Every row comes from one small tree of marks. The marks that hang from a mark follow it in brackets, in alphabetical order. Every link used is in the known rows. Which tree was each row made from?
Known rows:
Z(S(D(K(J) W(C)))): [ -6.1  12.4 -18.7 -18.6  12.5   3.4  -2.1 -18.4   1.2 -23.6  23.2 -27.2
  -0.9 -12.9  12.0 -10.1  20.6 -11.2  31.3  27.4   2.4 -10.3  46.1]
D(K S(Z) W): [ -1.4   8.5 -30.8  -6.7  52.9  36.4  47.6 -16.3   8.6 -23.4   3.4 -29.0
 -14.2 -12.1 -22.9  13.1 -12.6 -12.6  10.8  34.3   2.0 -37.9  37.8]
K(D(S(Z) W) J): [  6.3  12.8  -1.8  -5.0  28.2  -7.3  13.1 -11.6   7.4 -22.9  20.1 -32.8
  -9.8 -16.3  -7.3  22.9  13.4 -14.2  14.3  32.3  -6.4  -5.4  43.7]
C(W): [  3.3   1.9   3.3  33.8  16.1   5.2  -4.2   7.2  -1.2 -17.2  -0.3 -10.0
   2.7  -0.7 -16.1  -2.3  16.6  -2.2   6.0   3.5   0.0 -21.8  17.7]
C(W(D(S))): [  6.9   9.2  -1.1  22.6  12.0  -2.2   7.2  11.3   0.3 -24.9  -1.3 -18.4
   0.2  -3.1 -11.7   9.5  32.9  -5.3  13.1  15.2  16.0 -20.0  37.7]
F(C(W) J(K(D(S)))): [  6.3  -6.3   4.5  28.4  37.3   6.5   3.1 -10.7 -10.3 -36.5  25.5  -2.3
 -13.7 -11.3 -17.4  15.5  25.7  10.6  -0.3  44.0  45.6   0.8  57.8]
Z(S(D(K W(C)))): [ -8.0  13.3 -23.8 -18.5  12.2   6.8   0.2 -11.1   1.7 -22.9  17.3 -24.2
  -2.9  -9.8   7.3 -10.4  19.0  -6.4  30.3  24.1   7.4 -12.5  49.0]
F(C(W(D(K S(Z)))) J): [ 10.9  -5.7   7.8  44.5  33.2  11.1   9.7 -19.3   3.9 -29.4   4.2  -3.0
 -14.7 -16.3 -13.3  13.7  26.9   8.9   1.8  37.4  39.6  -5.8  33.7]
C(W(D(K(J) S(Z)))): [ 11.6   6.7  -5.6  29.0  23.9   0.7  13.7  -9.7   8.7 -29.7   3.5 -25.1
  -0.2 -15.7  -9.2  11.6  21.2 -14.4  10.1  31.6  13.2 -29.0  35.2]
Z(S(D(K(J) W))): [ -1.4  13.2 -18.5 -20.2  13.6   2.5  -9.1 -12.5   4.3 -17.7  22.7 -26.0
  -4.9 -10.0   9.2 -17.0  14.3 -21.0  23.2  27.2  -2.0  -9.1  43.8]
S(D(K(J) W(C)) Z): [  1.6  -0.6 -16.4   9.6  25.7   2.2   8.1 -30.9  18.4 -26.4  18.1 -22.2
  -3.9 -23.6  -2.5   9.7  13.2  -4.7  18.1  35.8  -1.5 -12.7  20.5]
K(D J): [ -6.6  12.4   8.7   4.6   2.1 -22.0 -21.0   2.1   8.5 -24.9  16.7 -17.0
  -6.6  -8.2   2.4   9.1  21.4  -3.2   7.2  25.3   0.2  10.2  38.8]
J(K(D(S(Z) W))): [ -2.3   6.3 -29.8  -6.5  36.5   5.1  15.3  -0.9   3.1 -32.9  19.2 -25.4
 -10.6  -9.5 -15.3  15.3   7.1  -1.2   6.3  45.3  21.6 -10.0  59.8]
F(C J(K)): [ -8.6 -11.7  -4.0  23.6  31.5  16.3  -6.4 -11.1  -4.0 -30.4  13.4   6.3
 -17.8  -6.2  -8.0   1.7  19.0  24.6  -5.3  42.3  42.6  15.8  32.4]
C(W(D(K S(Z)))): [  9.3   7.3 -10.8  29.8  23.6   4.0  16.4  -2.3   9.7 -28.6  -2.1 -21.8
  -1.8 -12.0 -14.4  11.3  19.4  -9.4   8.8  28.1  18.8 -30.9  37.6]
M(J(K)): [-11.6   0.8 -10.9  12.1  17.1  11.9  -7.3  22.3  14.6 -38.1  10.4 -25.2
  -1.5  -5.4  13.9  -4.7  11.0   8.2  -6.9  40.3  12.4  -1.1  27.1]
D(K(J) W): [ -9.0   9.2 -11.2 -11.6  33.1  26.9  12.5 -24.4   2.7 -21.9  12.6 -17.4
  -2.1  -4.6  -9.6  -2.6  -5.1 -16.3  13.4  26.7  -6.9 -23.9  35.4]
S(D): [ -6.0   5.8  -6.9   2.9  -1.2 -12.2 -19.2  16.3  13.1 -19.0  10.5  -8.5
 -11.5  -2.8  -3.4  -3.9  26.2   2.4   6.3  16.2   4.4   8.5  20.7]
F(C(W(D))): [  2.6  -3.3  10.2  34.9  11.9  -3.4  -7.9   5.0   3.3 -20.6  -5.4  -8.0
 -14.2  -5.8 -17.0  12.8  37.2  22.2  11.2  13.7  25.3  -7.4  36.0]
S(Z): [ -0.9  -2.9 -12.6  35.6  19.4   1.3  -2.9   1.8  18.9 -14.3 -10.6 -14.6
 -11.0 -11.1  -7.9   1.6   6.0  10.9  -3.0  19.4   1.1  -4.0  -1.6]
M(J(K(D(W)))): [ -8.7   7.1  -7.8  -0.5  17.8   5.7  -7.7  17.9  13.2 -38.9  19.2 -28.5
  -0.1  -4.9  10.7   2.7  11.6   0.5  -1.4  41.9  11.7  -1.6  49.2]
W(C): [-20.9   3.4  -8.1  15.7   8.0   6.6   6.1   2.0  -0.3 -28.0  -4.3 -11.0
  -0.8  -5.2  -1.7  11.4  25.6  28.5  19.3  12.1  12.6  -5.0  21.6]

Write each row's tree:
[ -4.4   6.3 -24.0  -5.3  52.2  32.4  54.6 -36.3   2.3 -34.1  12.3 -36.0
  -4.9 -22.8 -10.9  25.2   0.4  -4.5  25.7  40.1   0.9 -36.5  37.2] => D(K(J) S(Z) W(C))
[-13.7  12.1 -19.6 -23.8  44.3  35.6  50.6 -28.0  -7.8 -35.8  17.4 -31.2
  -3.0 -12.8 -10.7  21.7   5.6  -5.5  30.7  34.3   3.1 -35.2  51.6] => D(K(J) S W(C))
[  7.1   0.8 -15.8   7.6  27.0   1.5  -0.4 -23.9  22.3 -19.1  18.0 -20.7
  -9.0 -19.8  -5.8   0.7   5.7 -17.0   7.7  35.6  -6.9 -10.6  17.2] => S(D(K(J) W) Z)
[  2.4  -1.7 -13.8  16.3  16.7  -3.9   1.7 -11.8  16.1 -18.7   8.1 -17.9
  -5.0 -16.2  -4.8   9.8  23.8   7.6  18.1  19.8  -0.4  -2.7  11.8] => S(D(W(C)) Z)
[-12.5   8.8 -17.1 -13.4  16.0  10.0   6.6 -11.1   6.9 -28.0  17.1 -12.5
  -3.7  -6.5  -7.7   4.6  18.4  -0.3  23.4  23.9   7.6 -13.5  42.4] => S(D(K W(C)))
[ -9.7   5.9 -13.2  -1.8  30.5  13.1  11.6 -14.8 -10.3 -39.8  25.9  -6.9
   0.4  -6.3  -2.3  10.4  18.0   2.5   8.7  44.8  34.3   5.9  54.1] => F(J(K(D(S W(C)))))
[ -4.3  12.1 -17.6 -10.3   5.6  -6.5 -15.8  -4.6   8.5 -21.9  19.7 -23.9
  -8.5 -12.2  13.2 -17.6  17.5 -14.4  17.1  30.6   3.7  -3.1  38.4] => Z(S(D(K(J))))
[-13.2  14.0  -2.3  -5.3  10.0  -3.4   0.6  -0.9   0.6 -25.3   9.8 -14.8
  -1.2  -3.3  -8.6  17.3  21.9   9.9  23.3  14.5   8.4  -3.4  54.2] => K(D(W(C)))
[  8.4  -0.9 -13.4  14.4  18.4  -4.6  -6.5  -5.1  20.1 -11.9   7.9 -16.5
  -9.9 -12.4  -9.0   0.8  15.6  -4.8   7.6  19.6  -5.7  -0.9   8.7] => S(D(W) Z)
[ -6.2  14.0 -18.8 -26.4  46.0  34.6  40.8 -19.8  -2.2 -27.3  17.1 -29.4
  -8.9  -7.9 -15.0  10.7  -4.5 -20.7  17.5  33.9  -3.5 -32.6  48.0] => D(K(J) S W)
[ -4.8  11.3 -16.7 -13.7   5.6  -1.6  -7.3  -3.3  -0.9 -17.2  15.4 -23.8
  -1.8  -7.6   9.6 -10.0  28.9  -1.3  30.8  14.7   3.3  -2.4  39.3] => Z(S(D(W(C))))
[  0.1  -1.9   4.3  31.2  17.3   3.3  -2.1  -1.2   5.4 -24.7  -3.6  -8.1
 -15.0  -7.5 -18.8  12.0  29.2  18.4  10.9  21.3  29.0 -15.6  43.6] => F(C(W(D(K))))
[ -5.5  -5.2  -0.8  10.9  32.2  10.0  -7.6 -15.7  -5.2 -31.5  22.3   3.3
 -16.6  -6.4 -11.1   8.5  19.7  16.7   0.4  43.9  42.2  15.9  54.2] => F(C J(K(D(W))))
[-14.3   6.5 -22.3  -8.0  23.0   2.8   1.7  -4.2  -3.7 -36.4  19.6 -16.1
  -0.9  -4.2  -8.7  12.2  16.3  10.8  15.2  37.2  25.8  -5.2  63.5] => J(K(D(W(C))))
[ -8.9  16.2 -14.7  -8.2  13.7   1.9  13.2  -0.9  10.3 -34.9   4.2 -23.8
 -10.6  -9.5   0.9  12.3  22.6  -6.7  12.7  41.3  22.8 -10.0  49.5] => W(D(K(J) S))
[-13.0   6.3  -8.0   0.6  16.8   6.2  -1.5  12.6  10.2 -44.4  19.4 -29.4
   4.2  -8.8  14.0   9.5  17.8  10.3   7.4  42.2  16.0  -2.6  51.8] => M(J(K(D(W(C)))))
[-12.3   9.8 -27.5 -17.7  30.9   7.6  19.9  -1.4  -6.6 -40.0  22.5 -23.5
  -5.4  -6.1 -12.3  20.7  16.9   7.7  18.0  41.9  27.6 -10.9  71.9] => J(K(D(S W(C))))
[ -6.7   5.5 -29.9  -5.6  35.4   5.8  21.8  -6.7  -0.3 -38.6  19.4 -26.7
  -6.5 -12.8 -12.2  23.2  13.2   8.5  14.8  45.4  25.8 -11.6  62.4] => J(K(D(S(Z) W(C))))
[-13.6  10.0 -25.3  10.5  17.7   4.3  31.5  -9.3  12.8 -43.0  -6.3 -25.9
  -6.7 -18.8   0.8  28.1  29.1  19.0  23.7  42.3  35.6 -16.2  46.3] => W(C D(K S(Z)))
[ -9.6   7.8 -11.0 -13.7  16.4   6.0   3.7 -20.2   5.8 -29.3  24.3 -16.7
  -0.9 -11.0  -2.2   5.4  20.3  -6.2  24.7  28.1   1.9 -11.2  38.6] => S(D(K(J) W(C)))
[-17.7  14.7 -15.5  -5.2  12.0   2.8  26.6 -12.2   3.8 -45.8   4.6 -26.0
  -2.6 -15.1   6.5  26.3  35.5  12.6  29.5  42.0  31.3 -12.9  54.4] => W(C D(K(J) S))
[  1.6  -6.9  -7.2  15.7  43.8  11.7   8.9 -18.1  -1.3 -32.7  21.5  -5.9
 -21.9 -14.6 -13.9  17.4  16.5  15.1  -0.1  51.3  42.0  11.1  51.3] => F(C J(K(D(S(Z) W))))
[ -5.4  19.1  -7.9 -19.2  21.6   1.4  15.0   9.9   0.8 -23.2  12.7 -23.0
 -12.0  -1.2 -16.5  18.7  14.5  -5.6  16.5  19.8   5.3  -8.3  61.4] => K(D(S W))
[  4.5   7.6   2.1  26.9  10.9  -2.1  -6.1  -7.3   5.3 -27.6   4.2 -14.4
   5.7  -6.9  -5.7   1.3  24.4 -12.0  10.8  22.9  12.9 -22.5  36.4] => C(W(D(K(J))))
